What can hang from each mark:
K_601: K_179 K_416
K_416: K_601 K_637
K_179: K_601 K_637
K_637: K_416 K_472
K_472: K_601 K_637
K_302: K_179 K_305 K_863

Every row comes from one small tree of marks. The marks that hang from a mark follow it in brackets, in the order of their numbers. Every link used is in the known rows. Which tree was each row made from?
Known rows:
K_416[K_637]: [ 3.76 -1.73 -0.63 -1.12 -3.02 -2.38  0.84  0.61 -2.62 -1.05 -4.19  1.85
 -0.41 -1.15  1.07  0.40 -0.26  4.49  2.47 -1.80]
K_637[K_416 K_472[K_601]]: [ 0.63 -2.13 -3.37 -0.46  3.93 -4.34 -1.79 -0.87  4.43  3.79 -1.96  3.64
 -0.28 -1.74  2.24  1.23  0.09  3.17 -0.16 -0.13]
K_416[K_601[K_179] K_637[K_472]]: [ 3.63  4.70  6.89 -1.29  0.90  0.42  3.13  2.01 -0.29  0.03 -1.55  1.05
 -0.50  0.81 -5.86 -0.71 -1.16  4.01  0.89 -2.82]
K_416[K_601 K_637]: [ 3.08  0.66  1.36 -2.41 -1.49  3.70  2.12  0.89 -1.39 -0.57 -1.90  3.59
  0.06 -1.81 -1.33  0.90 -3.43  4.84  2.12 -2.54]
K_302[K_179[K_601 K_637]]: [ 4.18 -4.47  4.92  0.84  6.60 -4.27  0.11 -1.52  0.47 -3.30 -1.00  0.02
 -0.20  1.05  2.37  0.73 -2.79 -2.11 -0.52 -1.98]
K_637[K_416[K_601] K_472]: [ 1.42  2.63 -0.89 -4.18  6.93  3.02  0.08  0.01  3.60  2.80  0.70  2.99
 -0.37 -1.53 -0.04  2.63 -2.79  5.55 -0.78 -0.67]
K_302[K_179[K_601] K_305]: [ 2.22 -2.95  3.66  3.43  5.59  1.83 -0.61 -2.10  2.80 -3.20 -0.67 -0.38
 -2.46  1.34  4.64  0.83 -2.29 -3.68 -0.76 -1.88]
K_179[K_601 K_637[K_416]]: [ 4.27 -1.46  3.27 -4.18  8.08 -2.58 -0.58 -1.60  0.14 -1.60 -1.34  0.54
  0.44 -1.97  2.93  3.21 -0.70  2.92  1.16  1.02]
K_601[K_416[K_637]]: [ 2.48 -0.16  0.20 -1.38 -4.69 -3.96  0.82  1.92 -3.80  0.98 -4.55 -1.04
 -0.42  0.42  0.93  0.09  0.57  2.34  2.53 -1.59]
K_637[K_416]: [ 2.23 -1.56 -5.38 -3.61  1.39 -1.41 -0.31 -0.51  0.34  1.41 -3.20  1.49
 -1.54 -1.20  5.02  2.32 -0.76  2.11  1.21  0.71]
K_601[K_179[K_637[K_416 K_472]]]: [ 3.37  1.55  4.27 -2.92  5.92 -7.40 -0.51 -0.36  0.38  0.18 -1.57 -1.01
 -0.20  3.17  0.29  0.93  1.51  2.68  0.34  0.49]
K_472[K_637[K_416[K_601[K_179]]]]: [ 4.40  1.53  1.68 -3.66 -0.24  6.87  4.27  0.36  1.88  0.67 -3.20  0.84
 -5.00 -0.66  1.99  0.02 -2.20 -3.10 -1.08  1.54]
K_472[K_601[K_179[K_637]]]: [ 2.72 -3.22  0.42  2.97 -2.12 -6.32  0.49 -0.65 -1.23 -0.49 -4.67  1.51
  0.19  2.71  1.44 -1.94 -0.42 -3.85  1.42 -1.00]
K_302[K_179[K_601[K_416]] K_305 K_863]: [-0.26 -0.63  1.83  6.75  4.98  3.18 -1.34 -2.55  2.35 -0.45  1.77 -3.45
 -3.62  4.62  6.21 -0.67 -1.40 -4.40 -0.52 -3.67]
K_416[K_601[K_179[K_637]]]: [ 3.40  1.75  3.37 -0.88  0.92  0.53  2.29  0.30 -2.03 -1.52 -2.26  0.74
  0.39  2.80 -0.95 -0.58 -3.07 -2.03  0.77 -1.82]
K_302[K_305 K_863]: [ 0.27 -0.61 -4.54  7.41  0.48  4.16 -2.07 -3.26  0.50 -0.31  0.29  0.66
 -2.01  3.50  6.96 -0.48 -0.96  1.06  0.88 -2.49]
K_601[K_416]: [ 1.55 -0.29 -4.91  0.63 -3.15 -4.12  0.59  1.28 -2.43  2.43 -4.35 -1.28
 -0.69  0.66  3.51 -0.27 -0.46 -1.89  0.51 -0.54]
K_601[K_179]: [ 3.24 -0.25 -2.87  1.62 -3.27 -3.18  2.33  0.70 -2.05  0.26 -4.96 -0.98
 -1.94  1.49  1.73 -1.15  0.17 -3.63  0.70 -0.35]
K_637[K_416[K_601[K_179]] K_472]: [ 1.92  4.70  1.69 -4.42  5.46  2.42  1.93  0.90  2.89  2.43 -0.59  0.65
 -1.41  0.63 -1.80  1.03 -1.84  1.58 -0.59 -0.46]
K_179[K_601[K_416] K_637[K_472]]: [ 3.09  1.58  6.08  0.31  7.52 -8.30 -0.68  0.55 -0.77  0.28 -1.06 -2.43
  1.86  0.53 -1.53  0.77  1.18  2.22 -0.79 -0.19]
K_472[K_601[K_179]]: [ 2.02 -2.59 -3.26  3.92 -4.57 -3.64  1.62  0.12  0.02  1.36 -5.54  1.49
 -1.33  0.63  1.29 -2.07 -0.03 -5.45  1.00 -0.95]

Write each row's tree:
[ 0.82 -0.68  7.03  4.65  3.23  3.05 -0.78 -2.03  0.78 -2.18  1.33 -3.19
 -3.22  4.03  3.78 -0.57 -0.70 -0.41  1.18 -4.84] => K_302[K_179[K_601[K_416[K_637]]] K_305 K_863]
[ 3.00 -1.92 -0.57  3.58 -7.60 -3.16  3.46  1.07 -0.26  2.61 -6.95 -1.14
 -4.35  0.94  2.79 -3.54  1.37 -9.19 -0.97  0.67] => K_472[K_601[K_179 K_416] K_637]
[ 1.79 -3.54  0.66  3.65  3.54 -8.72 -2.38 -1.20  1.61  0.80 -1.68  3.75
  2.71  0.74  0.65 -0.43 -0.35  3.02 -0.09 -1.43] => K_179[K_637[K_472[K_601]]]
[ 3.91  0.73  4.15 -1.89 -0.11 -3.08  1.81  1.69 -3.03 -0.23 -3.67 -1.64
 -0.74 -2.22 -1.00  0.69  0.68  2.24  1.80 -1.20] => K_179[K_601[K_416[K_637]]]
[ 2.14 -4.24 -3.04  3.26 -5.82 -3.13  1.07  0.39  0.34  3.10 -6.00  1.23
 -2.98 -1.37  4.65 -2.21 -0.06 -4.99 -1.10  0.59] => K_472[K_601[K_416] K_637]
[ 2.23  1.75  2.93 -0.81 -0.71 -7.07 -0.08  2.07 -1.80  1.91 -2.74 -1.14
  0.41  0.67 -1.61 -0.11  1.66  5.53  1.31 -1.61] => K_601[K_416[K_637[K_472]]]
[ 1.06 -2.37  1.33  7.19  6.64  4.70 -1.17 -3.83  3.52 -2.42  2.34 -0.60
 -3.30  3.24  5.79 -0.30 -2.29 -2.43 -0.51 -3.76] => K_302[K_179[K_601] K_305 K_863]
[ 0.49 -3.92  1.40  7.33  4.23  0.75 -3.53 -4.42  1.44 -3.11  2.13 -0.02
 -1.67  7.70  7.70 -0.79 -2.81 -0.78  0.47 -4.61] => K_302[K_179[K_637] K_305 K_863]
[ 2.36 -2.93  1.13 -1.76  0.80 -4.82 -0.27 -1.19  0.23  0.64 -3.96  1.63
 -0.64  2.05  2.96  0.11  0.17 -2.08  1.78  0.22] => K_472[K_601[K_179[K_637[K_416]]]]
[ 3.10  1.90  3.00 -1.26 -6.28 -5.40  2.66  2.67 -4.64  0.72 -5.87 -3.29
 -2.01  2.38 -1.12 -1.54  1.67 -1.38  2.60 -1.35] => K_601[K_179 K_416[K_637]]
[ 1.39 -3.03  0.58 -1.11  6.62 -6.97 -3.13 -1.78  3.16  1.91 -0.89  3.67
  1.49  0.23  1.85  1.50 -0.05  4.74  0.37 -0.23] => K_179[K_637[K_416 K_472[K_601]]]
[ 3.07 -5.09 -3.73 -0.42 -1.32  0.18  0.59 -1.51  3.19  2.06 -4.54  3.75
 -3.87 -3.09  5.94  0.24 -0.33 -1.29 -0.65  1.71] => K_472[K_601 K_637[K_416]]
[ 3.57 -0.37  1.47 -3.79  2.32 -4.50  0.50 -0.56 -1.51 -0.89 -3.33 -1.03
 -1.39  2.90  2.68  0.91  0.38 -0.28  1.78  0.28] => K_601[K_179[K_637[K_416]]]
[ 2.99  2.72  4.10 -1.41  2.51  1.00  1.12  1.19  0.85  0.37 -0.12  3.51
  1.02 -1.37 -3.59  0.86 -2.42  7.98  0.78 -2.96] => K_416[K_601 K_637[K_472]]
[ 3.80  2.67  4.04 -2.00 -3.27  2.72  4.15  1.80 -2.15 -0.88 -3.23  1.25
 -1.44  0.25 -3.16 -0.50 -2.07  1.03  2.21 -2.55] => K_416[K_601[K_179] K_637]
[ 1.89 -0.42  2.40  0.95 -7.88 -5.77  2.13  2.11 -2.74  1.78 -6.35 -0.58
 -1.58  1.43 -0.74 -2.38  1.61 -3.35  2.62 -1.97] => K_472[K_601[K_179 K_416[K_637]]]
[ 4.21 -3.49 -1.02  4.38 -6.14 -2.07  3.21 -0.20  0.89  0.73 -6.34  1.50
 -4.09 -0.24  2.60 -3.25  0.59 -7.06 -1.07  0.80] => K_472[K_601[K_179] K_637]
[ 1.56 -1.51  1.55  2.86 -3.89 -8.06  0.31  0.63 -2.61  1.57 -5.03 -1.17
  0.14  4.08  1.79 -2.30  0.51 -6.24  1.43 -0.99] => K_472[K_601[K_179[K_637] K_416]]
[ 2.20  2.15  3.29 -4.80  9.19  0.33 -1.28 -0.78  2.44  0.70  1.63  2.81
  1.62  0.48  0.04  2.88 -3.19  7.06 -0.27 -0.78] => K_179[K_637[K_416[K_601] K_472]]
[ 2.86  1.05  1.82  0.33 -2.36 -7.49  0.96  1.27 -4.40  0.10 -4.53 -3.84
 -0.44  4.67  1.11 -1.35  0.83 -4.41  1.44 -0.25] => K_601[K_179[K_637] K_416]
[ 1.96 -3.27  5.75  6.89  9.03  2.13 -2.65 -4.89  2.25 -4.30  3.32 -0.92
 -1.57  5.15  5.83 -0.03 -2.26 -0.96  0.02 -3.93] => K_302[K_179[K_601 K_637] K_305 K_863]
[ 0.38  1.19 -0.34  4.00 -1.85 -7.84  0.88  1.80  0.66  4.25 -4.27 -1.20
 -0.80  2.41 -1.13 -2.68  1.45 -4.32 -0.30 -1.01] => K_637[K_472[K_601[K_179 K_416]]]
[ 1.15 -2.58 -0.78  0.98 -6.04 -5.06  0.13  1.43 -1.89  2.33 -5.02  1.58
 -0.23 -0.46  1.16 -0.83  0.25  0.66  2.69 -2.24] => K_472[K_601[K_416[K_637]]]
